Each row was made from one path, in order. Every step used is in the known rows, and no mark comes twice. Write each row's path.
Known rows:
liruk-metad-davor-gifez: -22, -42, 4, 19, -25, 4, 19, 25, 23, -18, -1, -4, -31, 9, -11, -35, 33, 41, -12, 3, -19, -10, -19, -26, 10, -5, -16, -6, -1
davor-gifez-dulub-ruto: 21, -65, -17, 6, -25, 6, 15, 6, 25, -9, 52, 1, -35, -7, -26, 2, 22, 6, -7, 5, 15, -10, -17, 27, -13, 15, 3, 16, 29
davor-gifez-liruk-galo: -12, -46, 4, 22, -16, 13, -14, 29, 25, -3, 14, 0, -23, -9, -6, -18, 39, 27, -4, -20, 39, 29, -13, -23, 12, -6, -33, 3, -8
ruto-dulub-povu-davor-gifez-liruk: -18, -36, 4, 2, -24, 22, -33, 50, 73, -27, 29, -22, 6, 3, 9, -14, 20, 23, -4, -37, 35, -16, -18, 10, 40, -12, -1, 8, 1
gifez-liruk: -19, -35, 19, 12, -23, 2, -7, 39, 24, 3, 20, -1, -23, -21, 7, -12, 32, 19, -18, 11, 35, 24, 13, 2, 13, -7, -46, 20, -7
liruk-gifez-dulub-metad-davor: -2, 10, 20, -20, -16, -5, 38, 24, -20, -31, -28, -3, -5, 17, -40, 28, -7, 35, -26, 77, 19, -26, -6, 0, -22, 0, -8, -4, -19
povu-dulub-metad-liruk: 7, -15, 28, -27, -2, -28, 9, 34, 7, -38, 8, 24, 23, 18, 2, 9, -13, 20, -18, 7, 38, 1, 11, 28, 3, -10, -7, 26, 11
liruk-gifez-dulub-metad-davor-gugop: -18, -4, 31, -11, -14, -11, 26, 27, -33, -39, -35, -3, -29, 11, -40, 12, -28, 24, -26, 68, 10, -21, 10, -9, -27, -11, -8, 1, -34
povu-davor: -30, -31, 6, -9, -23, -1, -2, 31, 52, -3, 22, 16, 4, 1, -11, 7, 17, 19, -12, 15, 30, -7, 9, -45, -2, -9, -3, -10, 3
metad-liruk-gifez-dulub-povu: 31, 3, 12, 2, -22, 5, 60, 55, -11, -37, -17, -1, 13, 17, -10, -1, 8, 14, -18, 0, 20, 3, -14, 58, -21, 2, -8, -15, -22
ribu-gugop-davor-gifez-dulub-ruto: 31, -37, -19, -11, -15, -14, 14, -20, -8, -13, 53, -3, -35, -29, -34, 29, -4, 9, -13, 19, -13, -12, -21, 32, -12, -9, 18, -4, 40
dulub-metad: -49, -18, 10, -10, 0, -13, -18, 32, 10, -20, 14, 11, -9, 4, -14, 5, 6, 50, -15, 38, 16, 2, 3, -16, -8, -8, -15, 18, 13
ribu-gugop: -41, -24, 18, 4, -14, -23, -23, 17, 5, -9, 9, 8, -8, -11, 2, 6, 4, 29, -10, 34, -11, 16, 8, 1, -7, -22, -23, 3, 15
gugop-davor-gifez: 4, -27, -14, 10, -2, 0, 16, 20, 9, -16, 44, 3, -37, -8, -13, -5, 15, 23, -11, 0, -14, -11, -18, -34, 11, -13, -11, -11, 11
metad-davor-gifez-liruk-galo: -19, -40, 16, 14, -16, 9, -4, 8, 21, 0, -8, -16, -14, 9, -18, -11, 39, 15, -9, -1, 25, 14, -3, -50, 22, -13, -29, -1, -21
metad-liruk-galo: -19, -35, 14, 1, 9, -6, 22, 18, -1, -9, -6, 16, 9, 24, -36, 14, 36, 8, -3, -8, 30, 33, 4, -47, -19, -13, -20, -6, -8
ribu-gugop-davor-gifez-liruk: 7, -19, -2, 12, -22, -12, -15, 9, 6, -19, 21, -13, -32, -45, 19, 2, 2, 21, -13, 2, -15, 16, -21, 19, 23, -38, -12, -2, 9
dulub-povu-davor-gifez-liruk: -25, -19, 1, 3, -38, 16, -27, 49, 74, -19, 28, -19, 17, -7, 43, -28, 19, 33, -16, -33, 44, 6, -13, 22, 24, -3, 6, -4, -11
gugop-davor-gifez-dulub-metad-liruk: 41, -3, -21, -14, 4, -8, 39, 11, -23, -49, 21, 4, 3, -13, -26, 24, -20, 10, -20, -4, -5, -20, -31, 31, -7, -12, 21, -9, 20
gugop-davor: -11, -12, 1, -2, 6, -2, 20, 21, -5, 1, 37, 8, -31, -2, -29, 4, 19, 26, -23, 31, -1, 2, 5, -49, 4, -13, -30, -9, 9
ribu-gugop-davor-gifez: -9, -19, -7, 2, -7, -14, -2, 6, 0, -24, 24, -2, -29, -22, -4, 9, -8, 22, -12, 9, -36, -4, -22, -4, 6, -33, 2, -12, 22
ruto-dulub-povu-davor-gugop: -65, -36, 26, -5, -3, 10, -27, 50, 44, -22, 19, -2, 0, 27, -24, -15, -1, 18, -8, -7, 20, -21, 19, -42, 12, -14, 0, 5, -12
davor-gifez-dulub: 21, -40, -5, 17, -25, 9, 9, 26, 15, -16, 44, 0, -21, -14, -9, -10, 11, 6, -16, -3, -3, -14, -18, 15, -2, 7, -12, -7, 19
davor-gifez-dulub-povu: 1, -18, -7, 13, -20, 21, 5, 40, 22, -14, 46, -11, 3, 7, 10, -32, 7, 26, -20, -15, 2, -10, -18, 36, 6, 14, -2, -9, 19
gifez-liruk-galo: -23, -32, 22, 13, -12, 9, -9, 34, 12, 13, 10, 3, -20, -3, -25, -5, 44, 25, -12, 7, 56, 44, 9, -40, 7, -5, -52, 8, -13
ribu-gugop-davor: -21, -5, 5, -9, 0, -21, 2, 6, -18, -8, 22, 6, -23, -16, -16, 19, 1, 27, -16, 40, -19, 9, 1, -18, 1, -30, -11, -11, 18
ruto-dulub-metad: -42, -31, 20, -7, 15, -6, -19, 30, 9, -25, 19, 1, -19, 16, -43, 20, 6, 40, 1, 37, 6, -18, 2, -24, 5, -17, -27, 29, 23

Which path is each row?
17, 3, -18, -9, 1, 3, 19, 16, -13, -34, 47, 5, -18, -13, -27, 14, -19, 33, -23, 20, -2, -27, -29, 2, 0, -1, 12, -9, 29 | gugop-davor-gifez-dulub-metad
6, -19, 30, -18, -21, -13, -20, 23, 31, -28, 7, -5, 0, 7, 22, -10, -6, 29, -24, 17, 34, -18, 0, 25, 43, -9, -18, 33, -5 | povu-dulub-metad-davor-gifez-liruk
-26, -24, 8, -13, 1, -26, 4, 25, -2, -40, -12, 10, 16, 5, -7, 15, 0, 30, -9, 19, 15, 12, 0, 6, -16, -15, -5, 19, 4 | dulub-metad-liruk
17, -23, -9, -7, 8, 1, 17, 13, -14, -44, 0, 13, 21, 10, -36, 17, -3, 13, -6, -20, 31, 8, -26, 5, -18, -4, 16, -1, 18 | davor-gifez-dulub-metad-liruk-galo
-2, -18, -12, -17, -24, 4, -2, 29, 39, -38, 29, 17, 15, -11, -4, 15, -17, 27, -17, 4, 27, -34, -22, 7, -9, -1, 42, -10, 24 | povu-davor-gifez-dulub-metad
11, -9, 7, -17, 0, -11, 24, 26, -17, -37, 6, 12, 23, -1, -26, 25, -9, 13, -19, 21, 18, 0, -1, 35, -17, -3, 1, 11, 17 | gifez-dulub-metad-liruk
13, -26, -7, 16, -17, -1, 5, 29, 11, -8, 38, -11, -44, -32, 3, -11, 21, 21, -15, -7, 10, 7, -17, -7, 24, -17, -26, 3, 1 | gugop-davor-gifez-liruk
45, -18, 14, 1, -25, -3, 63, 37, -16, -35, -19, 12, -11, -3, -24, 15, 10, -7, -15, 14, 16, 0, -13, 34, -30, -5, -13, -11, -18 | metad-liruk-gifez-dulub
6, -53, 21, -21, -12, -13, 3, 21, 33, 4, 50, 19, -24, 19, -19, 3, 26, 16, -15, 21, 42, -3, 17, 9, 11, 10, -28, 35, 22 | povu-dulub-ruto
27, -39, 2, -6, -30, 0, 45, 22, 3, -12, 13, 7, -45, -1, -47, 20, 22, 19, -11, 41, 41, -2, -5, 23, -33, 8, -21, 9, 0 | liruk-gifez-dulub-ruto
25, 10, 7, -19, -30, 10, 54, 53, 24, -42, -17, 10, 39, 15, -4, 11, 0, 6, -22, -3, 48, -12, -12, 41, -21, 5, 27, -34, -22 | metad-liruk-gifez-dulub-povu-davor
-41, -28, 23, 13, -19, 0, 28, 26, 9, -1, -4, 8, -20, 13, -29, -19, 36, 43, -19, 31, -6, -3, 6, -41, 5, -3, -32, 0, -7 | liruk-metad-davor
53, -46, 4, -10, -30, -7, 64, 15, -11, -32, -9, 6, -18, 3, -44, 33, 25, -6, -5, 22, 36, 0, -8, 49, -37, 4, -3, 8, -9 | metad-liruk-gifez-dulub-ruto
-20, -41, 18, -5, -7, -5, -30, 14, 20, -35, -8, -28, -14, 4, -25, 9, 6, 31, -4, 21, 3, -24, -12, -6, 36, -29, -23, 33, 0 | ruto-dulub-metad-davor-gifez-liruk
8, -7, 12, -18, 13, -2, 28, 21, -27, -30, -5, 19, 29, 21, -53, 33, 7, 15, -12, 11, 44, 16, -5, -4, -28, -1, 0, 2, 15 | gifez-dulub-metad-liruk-galo
-41, -43, 40, 28, -35, -8, 8, 38, -2, -6, -15, -3, -39, -15, -12, -40, 23, 31, -19, 9, 15, 26, 19, -33, 17, -16, -41, 18, -33 | gifez-liruk-metad-davor-gugop
21, 5, -16, 4, -4, 25, 25, 36, -1, -14, 63, -10, -11, 2, -11, -15, -1, 30, -29, -10, -5, -18, -24, 10, 13, 7, 3, -20, 21 | gugop-davor-gifez-dulub-povu
-14, -47, 9, 14, -30, -4, -9, 15, 30, -8, -1, -22, -20, -8, 12, -20, 28, 11, -14, 12, 3, -2, 1, -8, 25, -15, -28, 10, -18 | metad-davor-gifez-liruk
9, 4, 12, -8, -14, 2, 30, 45, -17, -40, -6, 10, -21, -4, -29, 20, -10, 44, -19, 51, 30, -10, -16, 21, -28, 2, -13, 1, -10 | liruk-gifez-dulub-metad
7, -34, 4, 6, -21, 4, 19, 8, 11, -12, 20, -8, -12, 6, -13, -3, 9, -4, -23, 21, -15, -32, -6, -9, 4, 3, -12, -10, 7 | metad-davor-gifez-dulub
-4, -15, 11, -10, -9, -23, 28, 39, -8, -60, -44, 9, -1, 10, -14, 19, -1, 39, -2, 25, 25, 11, -13, 17, -29, -22, -2, 3, -20 | dulub-metad-liruk-gifez
-48, -11, 6, -13, -18, 10, -13, 44, 56, -4, 27, 7, 29, 22, 10, -13, 19, 36, -22, 4, 33, -4, 6, -19, 5, 0, 5, -15, -3 | dulub-povu-davor
24, -26, -10, -4, -11, -6, 16, 20, -2, -52, 6, 5, 17, -11, -4, 14, -14, 10, -11, -10, 4, -11, -26, 40, -12, -5, 20, 7, 18 | davor-gifez-dulub-metad-liruk
-16, -34, 24, 32, -36, 7, 8, 53, 20, -4, 13, 6, -40, -33, -5, -33, 45, 52, -12, -3, 37, 37, -8, 8, 12, -1, -52, 18, -2 | gifez-liruk-metad
-5, -48, 1, 28, -32, 1, -18, 38, 37, -12, 19, -12, -27, -28, 23, -24, 28, 20, -9, -14, 16, 14, -12, 8, 24, -10, -28, 14, -1 | davor-gifez-liruk
-7, -22, 20, -28, -5, -18, -8, 17, 31, -30, 11, 1, 3, 30, 6, -8, -16, 31, -20, 28, 9, -36, 0, 0, 26, -8, -2, 15, 9 | povu-dulub-metad-davor-gifez
24, -62, -23, -15, -37, 8, 11, 5, 52, -11, 48, 9, -5, -9, -28, 19, 13, 1, -10, -2, 33, -28, -8, 8, -12, 11, 33, -2, 26 | povu-davor-gifez-dulub-ruto
27, -8, -11, 2, -11, -3, 20, 3, -17, -19, 38, 3, -21, -30, -13, 14, -16, 9, -20, 12, -30, -16, -24, 22, 1, -18, 10, -25, 31 | ribu-gugop-davor-gifez-dulub
4, -22, -7, 1, -13, 6, -4, 23, 4, -36, 32, 4, -7, -10, -11, 3, -11, 35, -16, 14, 4, -16, -24, 30, -9, -1, 5, 6, 28 | davor-gifez-dulub-metad
-13, 1, 9, -15, -22, 16, 11, 45, 36, -3, 41, 9, 34, 14, -2, -2, 4, 20, -31, 6, 40, -20, 3, 7, 2, 18, 9, -24, 10 | gifez-dulub-povu-davor
-36, -25, -9, -2, -23, 12, -16, 43, 72, -25, 30, -7, 20, 15, 26, -24, 12, 32, -15, -27, 16, -17, -17, -8, 12, 0, 26, -20, -1 | dulub-povu-davor-gifez
-27, -43, 2, 8, -14, -5, 3, 7, 26, -13, 5, -13, -15, 17, -3, -14, 20, 14, -15, 18, -23, -24, -1, -37, 11, -13, -14, -7, -9 | metad-davor-gifez
2, -47, 9, 40, -39, 12, 4, 53, 33, -20, 14, -1, -47, -37, 14, -43, 40, 45, -8, -33, 15, 22, -29, 12, 24, -7, -32, 16, 0 | davor-gifez-liruk-metad
8, -30, 13, 5, -20, -15, 43, 43, -1, -39, -29, 11, -14, 7, -10, 9, 21, 8, -5, 9, 13, 13, -6, 5, -27, -20, -22, -7, -28 | metad-liruk-gifez
25, -25, -15, -22, -15, -9, 17, 19, 29, -59, 4, 10, 38, -6, -4, 26, -20, 3, -13, -17, 25, -28, -21, 34, -15, -8, 52, -9, 18 | povu-davor-gifez-dulub-metad-liruk
